Each row was made from one path, in order. Every step used is in the known rows, and no mark comes twice. Write each row's path.
Known rows:
L, W: [-0.63  0.86 -1.47 -1.45 -1.30 -0.22  1.09  2.08 -0.81  0.29 -0.61  0.37
  1.28  1.05 -0.61 -0.05 -1.04 -2.28  0.95  0.25  0.41 -0.61  0.05 -0.77]
J, N, V: [-0.71  2.37  0.14  0.30 -1.92 -0.63 -0.36  1.62 -0.60  0.54  0.43 -1.90
  0.39  1.51 -2.06 -1.28 -1.58 -1.71  0.19  0.55 -0.95 -1.06 -0.25  0.19]
J, N, X: [-0.63  1.05  0.76 -0.16 -2.09 -1.58 -1.18  2.00  0.32  1.04  0.19 -0.98
 -0.39  2.12 -0.13 -2.12 -1.82 -1.51  1.53  0.84 -0.39 -0.99  0.95  0.95]
S, W, L, N: [-0.14 -0.45  0.57 -0.35 -1.00 -0.74  1.68  2.82 -1.35 -0.45 -0.84  1.29
  0.65  1.56  0.34  2.50 -0.89 -0.81  3.24  0.38 -0.79 -0.70  0.69 -2.54]
X, N: [-0.19 -0.69  0.80  0.04 -1.21 -1.13 -0.39  1.60 -0.76  0.37 -0.37 -0.06
  0.85  1.38  0.43 -3.00 -1.52 -1.18  1.00  0.03  0.68 -1.10 -0.43  1.07]
L, N: [-0.52  1.51  0.71 -0.49 -1.38 -1.23 -0.51  2.45 -0.61 -0.05 -0.38  0.14
  1.42  1.14  0.55 -1.67 -1.09 -1.56  0.72  0.11 -0.94 -1.49  0.15 -0.21]
N, V, T, S, W, L: [ 0.35 -1.16 -3.38 -1.69 -0.37 -0.58  2.00  0.94 -1.65 -0.29 -0.60 -1.51
  1.85  1.18 -5.50  1.38 -0.22 -1.95  2.06  0.58  1.04  2.26 -0.35 -3.39]
T, V, N, L, W, S: [-2.31 -1.35 -0.76 -0.51 -0.28  0.59  2.38  0.09 -1.98 -0.56 -0.95  1.78
  0.47  0.36 -3.73 -0.82 -2.02 -2.00  1.33 -0.01  0.15  0.53  1.39 -1.07]
Z, M: [-0.30 -0.54 -1.02 -0.67 -1.30 -0.97 -1.18  2.57  0.21  0.82 -0.31 -0.54
  3.14  1.38 -0.04 -1.14 -1.04 -2.38  0.02 -0.17 -0.09 -1.72  0.44  1.56]
Z, N, X: [-0.28 -0.38  1.09 -1.25 -1.41 -1.41 -1.25  1.48  0.57  0.46  0.17 -1.09
  0.24  1.76  1.98 -1.36 -1.33 -1.45 -0.37  0.41  0.53 -0.75  1.76  1.20]
J, N: [-0.38  1.61  0.71  0.74 -1.69 -1.36 -0.59  2.36 -0.42  0.66  0.01 -0.54
 -0.46  1.62 -1.27 -1.12 -1.80 -1.22  1.72  0.26 -0.09 -1.65 -0.08 -0.02]
V, T, S, W, L, N, Z, M: [ 1.74 -3.60  0.13  0.19  0.29 -0.82  0.21  2.66 -1.00 -0.45 -0.36  0.55
  0.10  2.06 -1.89  3.27  0.15 -2.01  1.82  0.18  0.30  1.09  0.79 -2.24]
N, X: [-0.98  0.12 -0.78 -1.91 -1.88 -1.53 -0.75  2.02  0.31  0.86 -0.26 -1.22
  2.17  1.78  0.48 -3.31 -1.26 -1.97  0.89  0.76  0.07 -0.53  1.01  1.51]
L, N, J: [-0.29  1.67  0.90 -0.31 -1.31 -1.21 -1.14  1.60 -0.52  0.56  0.06  0.09
 -1.84  0.85  0.68 -0.23 -1.33 -1.45 -0.73  0.49 -0.23 -1.97  1.15 -0.60]
T, V, N, L, W: [-1.67  0.44  0.35  0.24 -1.04  1.15  1.36  0.01 -2.16 -0.54 -0.81  0.82
  1.10 -0.18 -3.35 -0.27 -1.58 -1.91  1.34 -0.38 -0.30 -0.04  1.49  0.87]
V, T: [-0.63  0.60 -2.08 -0.84 -0.75 -1.37 -0.63  2.02 -0.49  0.37 -0.34 -1.45
  1.88  0.56 -3.67 -2.53 -0.98 -1.94  0.81 -0.13  0.74 -0.04 -0.38  0.28]
M, Z, N, X: [ 0.10 -0.42  3.06 -1.07 -2.08 -1.80 -2.17  1.46  0.62  0.38  0.50 -1.95
 -0.32  2.11  3.83 -1.97 -0.49 -1.27 -0.15  0.22  1.09 -1.61  2.18  2.86]
X, N, Z: [ 0.30 -2.22  2.52  0.78 -1.09 -0.94 -0.63  2.15 -0.77  0.16  0.07 -0.73
 -0.49  2.02  1.30 -2.99 -1.35 -1.12  0.70  0.44  0.61 -0.87 -0.21  2.11]
V, T, S, W: [ 1.01 -0.45 -3.49 -1.21 -0.33 -1.49  0.87  1.98 -1.09  0.24 -0.66 -0.61
  0.78  1.24 -4.44 -0.06 -0.67 -1.98  2.21 -0.02  1.82  1.76 -0.26 -1.84]
L, W, S: [-1.17 -0.88 -2.63 -2.22 -0.55 -0.86  1.95  2.14 -0.64  0.31 -0.78  1.33
  0.76  1.65 -1.09 -0.54 -1.50 -2.34  0.89  0.60  0.79 -0.12  0.00 -2.70]
S, W, L: [-0.37 -1.33 -0.83 -0.69 -1.08 -0.69  2.05  2.67 -1.17  0.06 -0.91  0.32
  1.43  1.61 -1.01  2.04 -1.06 -0.91  3.60  0.50  0.35 -0.47  0.44 -1.76]
M, Z, N, L, W: [-0.04  0.01  3.30  0.29 -1.66  0.74  0.74  0.73 -0.94 -0.26 -0.11  0.00
 -1.82  1.20  1.13  1.96 -0.62 -1.48 -0.79 -0.42  1.51 -1.57  1.56  0.54]
W, L, N: [-0.85  0.06  1.34 -0.47 -1.13 -1.11  0.53  2.08 -1.04 -0.41 -0.69  0.62
  1.67  1.23  0.43 -0.05 -0.96 -1.07  2.18  0.38 -0.87 -1.64  0.20 -1.85]
V, N: [-0.67 -0.10  0.53 -0.25 -1.05 -0.98 -0.44  1.74 -0.58 -0.29 -0.32  0.08
  0.26  1.14 -0.50 -1.63 -1.63 -1.47  1.42  0.22 -0.43 -1.16  0.59  0.64]
W, L: [-1.04 -0.88 -0.16 -0.74 -1.29 -1.05  0.90  1.83 -0.87  0.08 -0.70 -0.39
  2.36  1.30 -0.94 -0.49 -1.19 -1.15  2.45  0.51  0.32 -1.35 -0.01 -1.07]

Which path is each row?
[-0.07 -0.02  2.41  0.33 -1.19 -1.06 -0.77  2.99 -0.61 -0.24  0.06 -0.45
  0.05  1.75  1.28 -1.71 -0.97 -1.49  0.55  0.50 -0.92 -1.32  0.49  0.74]
L, N, Z
[-0.19  0.31 -1.26 -1.42 -0.39 -1.01  0.46  0.30 -1.58 -0.72 -0.37 -1.17
  2.15  0.77 -4.11 -0.74 -0.12 -2.07  0.69  0.46 -0.15  1.05 -0.54 -3.47]
W, L, N, V, T, S
[ 0.03  0.91  2.46 -0.57 -1.90 -0.78 -1.40  1.20 -0.29 -0.12  0.74 -2.93
  0.22  1.39  1.83 -1.11 -0.25 -1.45 -1.57 -0.11  0.54 -1.80  1.04  2.02]
M, Z, N, V
[ 0.43 -0.16 -0.67 -1.31 -0.89 -0.39  2.07  1.48 -1.80 -0.61 -0.64  0.15
  1.34  1.78 -1.28  2.24 -0.37 -1.59  2.09  0.78 -0.57  0.69  0.31 -3.90]
T, S, W, L, N, V
[-1.17 -0.38  1.42  0.72 -1.04  0.25  0.55  0.88 -1.00 -0.43 -0.57  0.31
 -0.26  0.97 -2.32 -0.79 -2.02 -1.37  0.81  0.14 -0.20 -0.98  0.83  0.62]
V, N, L
[ 0.65  0.19  3.14  0.06 -1.77 -1.55 -2.13  0.92 -0.04  0.61  0.84 -1.60
 -3.59  1.34  2.68  0.75 -0.78 -0.81 -1.55  0.05  1.83 -2.83  2.04  1.61]
M, Z, N, J
[ 0.58 -1.40 -1.34 -1.82 -0.40 -1.57  0.89  1.56 -0.92 -0.28 -0.78  0.41
  0.56  1.85 -2.09  1.06 -0.24 -1.65  3.10  0.70  0.48  2.05  1.12 -3.32]
V, T, S, W, L, N, X
[-0.81  1.17  1.63  1.81 -1.77  0.03  0.46  1.50 -0.83  0.57 -0.28 -0.30
 -1.17  1.38 -3.02 -0.29 -2.21 -1.12  1.09  0.17  0.06 -1.50  0.13 -0.07]
J, N, L
[ 0.89  1.42 -2.54 -1.35 -0.40 -0.81  0.55  1.49 -1.47 -0.40 -0.27 -0.99
  0.95  1.11 -3.92  0.18 -0.14 -2.36  0.25  0.17 -0.14  2.10 -0.11 -2.59]
L, N, V, T, S, W
[-0.63 -0.94  1.63  1.07 -1.30  0.24  0.65  0.79 -1.20  0.23 -0.66  0.27
  0.16  1.19 -1.29 -1.99 -1.90 -1.12  0.37 -0.05  0.92 -0.96 -0.16  1.02]
X, N, L
[-0.41 -1.99  1.67  0.77 -0.79 -0.70 -2.21  1.98 -0.68 -0.06  0.18 -0.98
  2.19  0.95 -0.28 -2.14 -1.11 -2.07  0.68 -0.20 -1.08 -1.04  1.88  4.21]
T, V, N, Z, M
[-1.18 -0.49  1.34 -1.46 -1.51 -1.28 -0.07  1.80 -0.30 -0.06 -0.50  0.23
  1.78  1.76  1.66 -1.20 -0.92 -1.36  2.07  0.94 -1.02 -0.97  1.22 -0.94]
W, L, N, X
[-0.97 -1.77  0.14 -0.68 -0.20  0.63  2.56  0.63 -0.81 -0.23 -0.56  1.87
 -1.84  1.41 -1.22  2.05 -1.84 -1.74 -1.00  0.15  1.59 -0.22  0.95 -2.90]
Z, N, L, W, S
[ 1.12 -1.61 -1.57 -1.06  0.08 -0.50  1.58  0.41 -1.40 -0.70 -0.13 -1.30
 -0.04  1.17 -3.89  3.20 -0.23 -1.41  0.78  0.23  1.58  2.01  0.40 -3.63]
Z, N, V, T, S, W, L
[-1.79  0.15  1.09  0.81 -1.12  0.11  0.18  0.19 -1.82 -0.34 -0.61 -0.36
  1.92 -0.06 -3.53 -2.44 -1.85 -1.37  1.50 -0.38 -0.45 -0.63  1.42  2.10]
T, V, N, L
[ 1.12  0.32  0.56 -1.05 -1.00 -1.50 -1.60  0.09 -0.65 -0.31  0.65 -3.33
  0.01  1.15 -1.78 -1.61  0.32 -1.98 -1.49 -0.26  2.02  0.26  0.45  0.14]
M, Z, N, V, T, S
[-1.56  0.03  0.11 -1.19 -1.49 -1.39 -1.54  0.77 -0.60  0.14 -0.24 -1.19
  2.61  0.73 -0.53 -4.40 -1.50 -1.73  2.03  0.33 -0.86 -0.11  2.20  3.20]
T, V, N, X
[-1.09  0.71  0.29 -0.02 -1.18 -1.17 -1.45  0.20 -1.23  0.35  0.05 -0.73
 -0.65 -0.08 -1.70 -1.62 -1.73 -1.24  0.69  0.09 -0.06 -1.24  2.02  1.90]
T, V, N, J
[-1.02  1.53 -2.62 -1.29 -1.04 -0.62 -0.46  1.31 -0.68  0.22  0.08 -2.79
  2.65  0.43 -4.46 -2.87 -0.72 -2.39 -0.88  0.16 -0.03  0.54 -0.59  0.39]
N, V, T
[ 1.14 -0.91 -1.16 -0.67 -0.01 -1.31  0.87  0.92 -1.55 -0.06 -0.43  0.87
 -2.67  1.02 -3.40  3.64 -0.48 -1.20  1.70  0.54  1.35  0.99  0.91 -4.56]
V, T, S, W, L, N, J
[ 0.31 -1.15  2.24  0.41 -1.04 -0.81 -1.75  3.29  0.04  0.13  0.20 -0.17
  1.31  1.90  2.02 -0.46 -0.72 -2.23 -0.76  0.18 -1.22 -1.72  0.98  1.78]
L, N, Z, M
[-1.29 -0.30 -0.13  0.47 -0.88  0.47  2.56  1.35 -1.07  0.40 -0.55  1.99
 -2.34  1.85 -3.23  1.41 -2.38 -1.83  0.93  0.50  0.68 -0.38  0.10 -3.28]
J, N, L, W, S
[ 0.27  0.24  1.20 -0.17 -0.99 -1.17 -1.26  0.90 -0.03  0.69  0.46 -0.71
 -2.95  0.93  0.89  1.25 -1.57 -0.98 -1.76  0.23  1.38 -1.88  1.62  0.07]
Z, N, J
[-0.27 -1.47  2.17  0.53 -0.91 -0.82 -0.66  2.19 -0.60 -0.53  0.17 -0.55
 -0.96  1.77  0.24 -1.48 -1.47 -1.39  1.24  0.63 -0.44 -0.89  0.87  1.74]
V, N, Z
[ 0.02 -0.32  0.75 -0.23 -1.00 -0.63  1.03  1.96 -1.19  0.16 -0.37  1.18
 -2.49  1.35  0.31  3.99 -1.10 -0.64  1.67  0.70 -0.14 -1.15  1.53 -2.86]
S, W, L, N, J
[ 0.38 -0.04  3.01 -0.13 -1.70 -1.55 -1.53  1.80 -0.16  0.09  0.34 -1.59
 -0.34  1.55  2.56 -0.78 -0.54 -0.99 -0.05 -0.35  1.25 -2.36  1.23  1.84]
M, Z, N
[ 0.87 -1.06 -1.34 -0.80 -0.05 -1.31  1.53  1.80 -1.64 -0.62 -0.95  0.90
  0.41  1.28 -3.41  1.97 -0.29 -1.37  3.33  0.16  0.66  1.31  0.10 -4.31]
V, T, S, W, L, N
[-0.39 -1.55  2.96  0.29 -0.98 -0.89  0.24  2.61 -1.03 -0.58 -0.24  0.01
  0.38  1.87  1.17  0.00 -0.83 -1.01  1.95  0.76 -0.93 -1.46  0.47 -0.87]
W, L, N, Z
[-0.60 -1.88  2.14 -0.49 -0.88  0.30  1.69  0.73 -0.78 -0.30 -0.21  0.95
 -2.45  1.71  0.61  1.51 -1.06 -1.54 -0.77 -0.08  2.01 -1.11  1.39 -1.41]
M, Z, N, L, W, S
[-0.56 -0.59  1.05  0.52 -1.22  1.30  1.86  0.66 -1.54  0.03 -0.83  1.44
 -0.50  1.04 -1.09 -0.01 -1.64 -1.69  0.23 -0.02  1.02 -0.35 -0.10 -0.21]
X, N, L, W
[-0.28  0.93 -0.76 -0.74 -0.62 -0.55 -0.93  0.74 -0.40 -0.16  0.52 -2.58
  0.70  0.32 -2.89 -0.88 -0.72 -1.85 -2.12 -0.18  0.53  0.35  0.14  0.19]
Z, N, V, T
